Each row was made from one path, in order. Every step used is in the known rows, and no mark comes twice. Write each row's path.
In the rows, zero is written as 128.
Known rows
m > e > l > f: 143	118	122	99	125	103	85	104	133	136	110	124	125	96	78	110	107	145	100	161	156	107	131	126	108	184	138	87	101	131	120	174	129	173	109	149	96
h > t > l: 161	117	121	150	153	131	108	159	127	120	140	123	130	161	97	117	124	124	106	170	145	141	110	138	112	136	71	94	101	126	122	143	113	133	125	152	155
c > g > l > f > m: 117	131	98	147	152	139	103	102	70	137	105	85	127	90	96	126	116	113	146	158	116	183	135	98	102	165	114	92	98	97	124	193	182	150	119	163	127
h > g > c: 145	158	151	111	143	106	129	176	165	77	116	104	113	101	125	134	145	128	140	95	115	130	117	124	143	115	137	114	139	114	92	112	106	93	130	153	124
t > n > e > l: 113	113	77	109	132	131	147	152	120	141	137	147	136	115	93	105	103	145	128	153	139	137	107	124	136	166	91	122	105	121	111	139	103	162	112	155	127
l > t > n > q: 139	139	115	150	85	143	141	124	87	140	125	155	146	117	88	120	82	160	123	135	101	115	119	130	134	142	48	140	106	120	138	189	96	149	175	139	153
t > n > e > m: 77	122	70	129	125	129	159	152	120	139	120	130	165	135	99	118	109	165	150	115	108	140	100	111	148	157	98	142	127	95	103	118	106	146	137	147	128
e > m > g: 141	102	106	119	115	124	142	117	78	145	121	115	148	129	90	135	139	152	153	123	102	144	127	113	116	138	120	135	111	102	109	123	135	130	163	123	134
c > g > l > t: 165	136	148	159	151	128	119	121	114	152	127	135	119	113	87	150	82	110	148	170	106	163	157	121	100	160	86	99	80	96	113	170	139	166	128	164	154
q > h > g > c: 132	166	152	107	133	112	96	188	177	114	122	100	122	108	111	136	153	133	153	96	112	132	106	134	149	118	145	104	128	111	65	109	91	67	112	161	129
l > f > m > e: 115	130	128	116	103	92	101	89	128	133	102	109	157	93	98	108	111	153	126	134	143	112	121	93	126	174	129	102	143	109	140	175	150	167	148	129	88
t > l > f > m: 149	133	103	132	141	140	91	103	83	126	119	98	137	103	83	94	126	119	99	147	148	138	91	108	96	136	93	84	129	106	136	181	149	158	147	145	126
h > t > l > f: 158	127	122	133	147	137	71	143	110	122	125	106	132	157	75	118	116	127	78	168	147	121	99	139	118	141	85	60	100	139	143	172	126	145	133	164	140
l > f > m > g: 127	118	118	89	92	109	110	95	59	145	113	96	149	95	88	120	127	140	114	127	120	126	120	99	130	143	115	91	124	123	159	174	161	153	174	124	109
f > m > g: 136	109	115	111	100	110	150	115	77	145	131	116	148	104	105	113	133	131	151	134	118	146	129	91	120	138	97	122	124	108	132	150	154	138	173	108	122
q > a: 138	128	107	123	138	139	128	133	112	161	131	130	146	131	115	91	128	149	150	137	154	121	141	132	116	124	139	101	119	131	139	133	136	122	133	118	123
c > g > l > f > m > e: 122	119	114	147	137	104	96	87	113	143	102	91	144	78	83	122	94	132	157	167	126	173	156	90	111	201	120	79	101	81	118	198	171	171	121	154	108
n > q > h > t: 119	115	92	144	106	118	87	179	112	159	139	119	142	164	115	126	148	156	144	139	111	146	108	141	147	132	75	127	80	139	120	158	117	82	124	142	149
t > h > g > l > f > m: 145	125	127	125	147	139	68	124	95	141	113	107	142	61	83	118	124	132	124	140	131	160	103	110	135	133	85	84	117	104	101	225	144	114	126	158	122
e > l > t: 174	142	132	116	141	124	124	124	103	140	118	161	116	111	88	114	111	119	127	166	144	124	123	127	85	145	70	128	91	139	112	165	123	176	131	154	142
e > l > t > h: 167	141	144	114	127	138	104	131	116	163	136	178	134	95	81	114	94	123	107	149	158	116	114	138	121	153	63	148	107	143	93	197	113	161	115	155	151
c > g > l > t > n > q: 148	127	101	185	122	157	132	120	77	150	125	144	138	106	72	138	68	143	154	169	81	175	151	123	115	173	45	118	68	89	120	211	116	154	146	160	169
f > m > e > l > t > n: 141	142	122	129	100	110	152	97	108	145	104	178	156	87	62	85	70	155	155	194	143	116	119	85	85	192	41	138	111	100	89	201	111	207	157	150	139
l > t > n: 137	153	153	134	98	140	144	116	117	146	118	166	148	122	81	126	71	142	124	152	115	100	118	126	129	145	75	129	129	126	127	161	97	158	160	148	154
c > g: 123	134	137	125	131	121	154	136	118	131	124	112	113	120	127	137	122	116	135	136	114	171	153	116	126	147	130	118	110	100	119	135	146	126	117	145	132
f > m > e > l > t: 160	132	126	129	124	87	137	101	117	148	110	165	143	87	84	89	97	138	156	178	147	132	128	89	78	176	53	134	112	114	99	181	135	209	149	142	121
q > m > g > l: 164	87	92	136	127	133	101	109	107	153	138	131	149	135	60	143	133	147	143	165	97	163	146	133	117	156	120	89	69	116	147	148	158	130	150	120	144
l > t: 159	147	157	130	121	116	123	122	122	135	123	152	132	126	108	132	99	126	128	137	123	108	124	128	118	133	91	124	125	139	133	147	118	164	153	136	138
n > e > m > g > c: 114	110	82	96	128	83	133	174	131	117	134	92	162	128	93	140	134	158	154	68	96	129	105	116	156	157	131	135	130	109	97	86	125	138	164	126	109

Write each row's path
149	87	97	149	127	127	113	103	71	146	128	113	149	103	85	124	123	126	165	157	112	155	133	95	101	147	91	110	106	106	121	168	158	146	162	111	135 | f > m > g > l
139	117	115	160	162	143	120	127	115	136	127	107	117	116	112	145	116	110	160	156	108	185	162	123	108	155	125	107	86	95	104	150	149	126	101	153	143 | c > g > l
147	108	89	81	115	114	111	100	30	145	109	109	134	80	72	102	137	132	107	158	139	136	117	96	100	158	100	98	93	135	133	192	171	167	152	137	115 | e > l > f > m > g
159	91	119	126	125	134	64	92	82	155	128	103	137	108	61	150	109	132	110	147	111	121	136	134	119	150	141	62	90	133	157	172	145	151	143	124	122 | m > g > l > f
153	114	122	158	97	142	130	89	60	162	117	149	168	97	39	122	69	142	161	180	96	126	124	92	99	158	39	106	94	104	118	198	123	174	186	134	160 | f > m > g > l > t > n
173	108	130	147	118	117	111	94	63	163	124	137	154	101	65	128	95	122	167	165	105	136	131	96	91	149	56	102	95	107	130	187	146	183	178	125	143 | f > m > g > l > t
170	103	139	146	106	131	87	101	81	183	137	148	170	84	55	129	83	133	147	151	117	133	121	108	118	156	43	116	107	111	109	222	133	164	166	124	147 | f > m > g > l > t > h
168	175	193	107	123	113	98	178	180	113	129	137	137	88	92	141	105	127	119	90	124	105	106	136	161	128	88	124	147	128	75	169	85	110	142	160	136 | l > t > h > g > c
142	114	64	134	117	136	118	136	114	129	134	134	140	142	111	120	157	161	131	126	108	171	126	136	137	138	102	146	86	125	159	151	154	100	154	115	135 | n > q > m
154	129	141	117	112	97	110	107	131	169	123	173	160	74	74	92	83	137	140	164	166	121	120	97	109	187	38	144	119	112	76	224	124	187	134	138	127 | f > m > e > l > t > h
108	116	87	153	94	155	142	131	95	123	128	132	142	121	107	116	114	160	122	127	104	135	130	126	141	140	89	145	117	116	131	168	103	113	156	127	144 | t > n > q
125	112	105	147	131	107	72	80	122	141	103	106	156	88	80	114	97	145	144	162	136	125	127	101	106	183	123	85	118	105	129	189	150	175	136	130	98 | g > l > f > m > e
143	110	116	119	136	102	128	115	154	136	121	144	131	106	96	111	116	138	136	160	156	130	145	120	100	174	122	121	102	121	96	146	118	165	109	133	115 | m > e > l
174	101	128	149	120	144	79	106	82	184	135	146	170	106	46	146	84	150	142	140	98	132	120	125	116	155	63	128	87	105	88	206	115	151	158	133	161 | e > m > g > l > t > h
151	124	123	97	136	103	106	157	136	177	154	171	150	101	85	115	95	131	113	129	148	123	108	143	145	167	56	127	103	139	96	178	110	185	114	150	119 | n > e > l > t > h
143	133	164	104	128	122	114	159	148	136	128	142	129	91	117	126	129	128	120	112	135	150	121	136	168	115	102	109	131	112	91	169	101	89	114	144	118 | t > h > g
133	112	96	117	132	94	139	111	121	134	113	140	139	89	111	83	127	137	157	172	160	145	128	88	82	179	92	137	116	107	91	163	142	176	122	132	109 | f > m > e > l
159	124	67	180	109	174	101	109	94	154	122	163	158	133	44	127	94	167	142	174	90	156	125	133	114	162	44	131	62	117	152	201	130	142	173	145	175 | g > l > t > n > q > m
113	118	56	143	95	150	136	163	97	129	122	144	156	176	81	120	135	189	127	168	108	159	117	127	156	150	58	148	75	133	155	177	133	93	163	145	168 | h > t > n > q > m
173	124	145	84	150	87	120	184	142	162	142	169	135	86	86	111	105	133	123	136	144	149	107	137	156	145	38	96	96	120	78	178	95	158	120	173	114 | n > e > l > t > h > g
152	135	142	128	95	114	135	101	139	149	110	182	143	99	50	107	58	156	130	191	144	99	135	114	101	191	65	118	105	119	94	180	87	200	136	157	146 | m > e > l > t > n
136	130	106	95	142	135	95	118	88	129	116	115	111	100	93	118	130	126	90	151	148	118	118	133	106	148	128	106	100	148	129	173	145	153	112	155	119 | e > l > f
159	114	150	143	155	142	90	150	145	140	135	136	130	93	100	136	121	121	135	139	120	167	125	137	144	129	96	92	109	100	81	182	103	95	106	152	132 | t > h > g > l
141	123	99	189	103	167	74	119	91	185	134	152	159	118	57	127	76	155	155	160	85	131	115	137	118	157	53	113	76	109	104	198	88	128	142	150	174 | g > l > t > n > q > h
108	115	83	157	94	142	138	166	91	121	127	138	147	156	105	125	117	169	121	155	112	133	115	127	153	140	49	143	99	138	137	177	105	108	152	141	160 | h > t > n > q
118	117	119	130	108	89	136	102	145	132	114	130	155	104	121	103	116	142	161	142	143	133	129	92	116	162	110	127	142	103	109	148	140	159	149	114	103 | f > m > e
125	147	116	89	95	106	95	122	92	102	111	75	148	89	83	133	133	140	118	96	119	102	106	102	136	153	145	112	143	130	137	156	155	135	179	128	111 | l > f > m > g > c
131	143	119	152	72	147	107	129	94	178	126	150	156	122	74	118	83	162	140	134	94	118	108	134	135	146	62	129	98	116	111	188	85	122	154	149	166 | l > t > n > q > h
111	73	58	146	130	132	130	134	84	163	132	121	173	132	53	134	95	170	161	139	82	155	114	111	137	174	91	109	90	82	100	137	109	154	152	132	134 | t > n > e > m > g > l
150	114	113	136	127	95	85	123	130	126	114	108	157	133	69	97	110	150	114	183	158	125	102	108	111	184	71	65	116	110	132	193	136	172	149	151	118 | h > t > l > f > m > e
123	119	75	172	144	136	127	132	105	161	119	154	170	129	58	127	69	158	165	149	92	132	97	114	120	170	54	124	98	95	102	153	102	192	153	157	146 | g > l > t > n > e > m
174	149	191	107	119	112	113	148	144	151	127	160	134	90	97	133	102	131	117	123	124	129	115	135	153	124	62	101	132	116	95	185	94	125	138	152	134 | l > t > h > g
188	120	128	168	136	128	71	149	109	172	124	138	128	106	75	125	113	139	172	146	85	168	118	145	111	126	47	78	65	99	90	188	91	110	139	159	148 | n > q > h > g > l > t
153	150	130	125	119	151	143	121	90	143	112	175	127	108	64	106	84	136	116	178	129	108	118	125	92	156	57	136	99	129	105	178	102	175	134	160	158 | e > l > t > n
124	136	86	103	139	136	110	110	56	127	102	114	122	84	98	94	133	126	115	158	153	138	101	102	93	149	101	124	110	131	126	190	167	160	129	157	117 | e > l > f > m
172	125	162	112	111	104	91	118	161	173	134	183	150	90	68	114	76	148	120	161	164	105	133	130	124	185	70	128	110	128	81	201	100	183	119	144	126 | m > e > l > t > h
184	114	83	125	115	102	112	113	129	153	123	174	143	124	61	102	117	171	137	172	131	156	144	130	101	187	54	132	61	123	131	191	134	182	159	138	129 | n > q > m > e > l > t
135	110	96	172	121	162	93	151	103	156	124	126	140	105	74	125	117	155	163	150	78	177	116	137	134	133	73	89	72	83	80	191	81	70	120	158	158 | t > n > q > h > g > l
154	145	170	124	103	129	99	126	138	165	136	164	152	108	98	138	85	133	108	124	135	109	118	140	151	140	82	136	134	136	113	185	108	145	137	138	140 | l > t > h
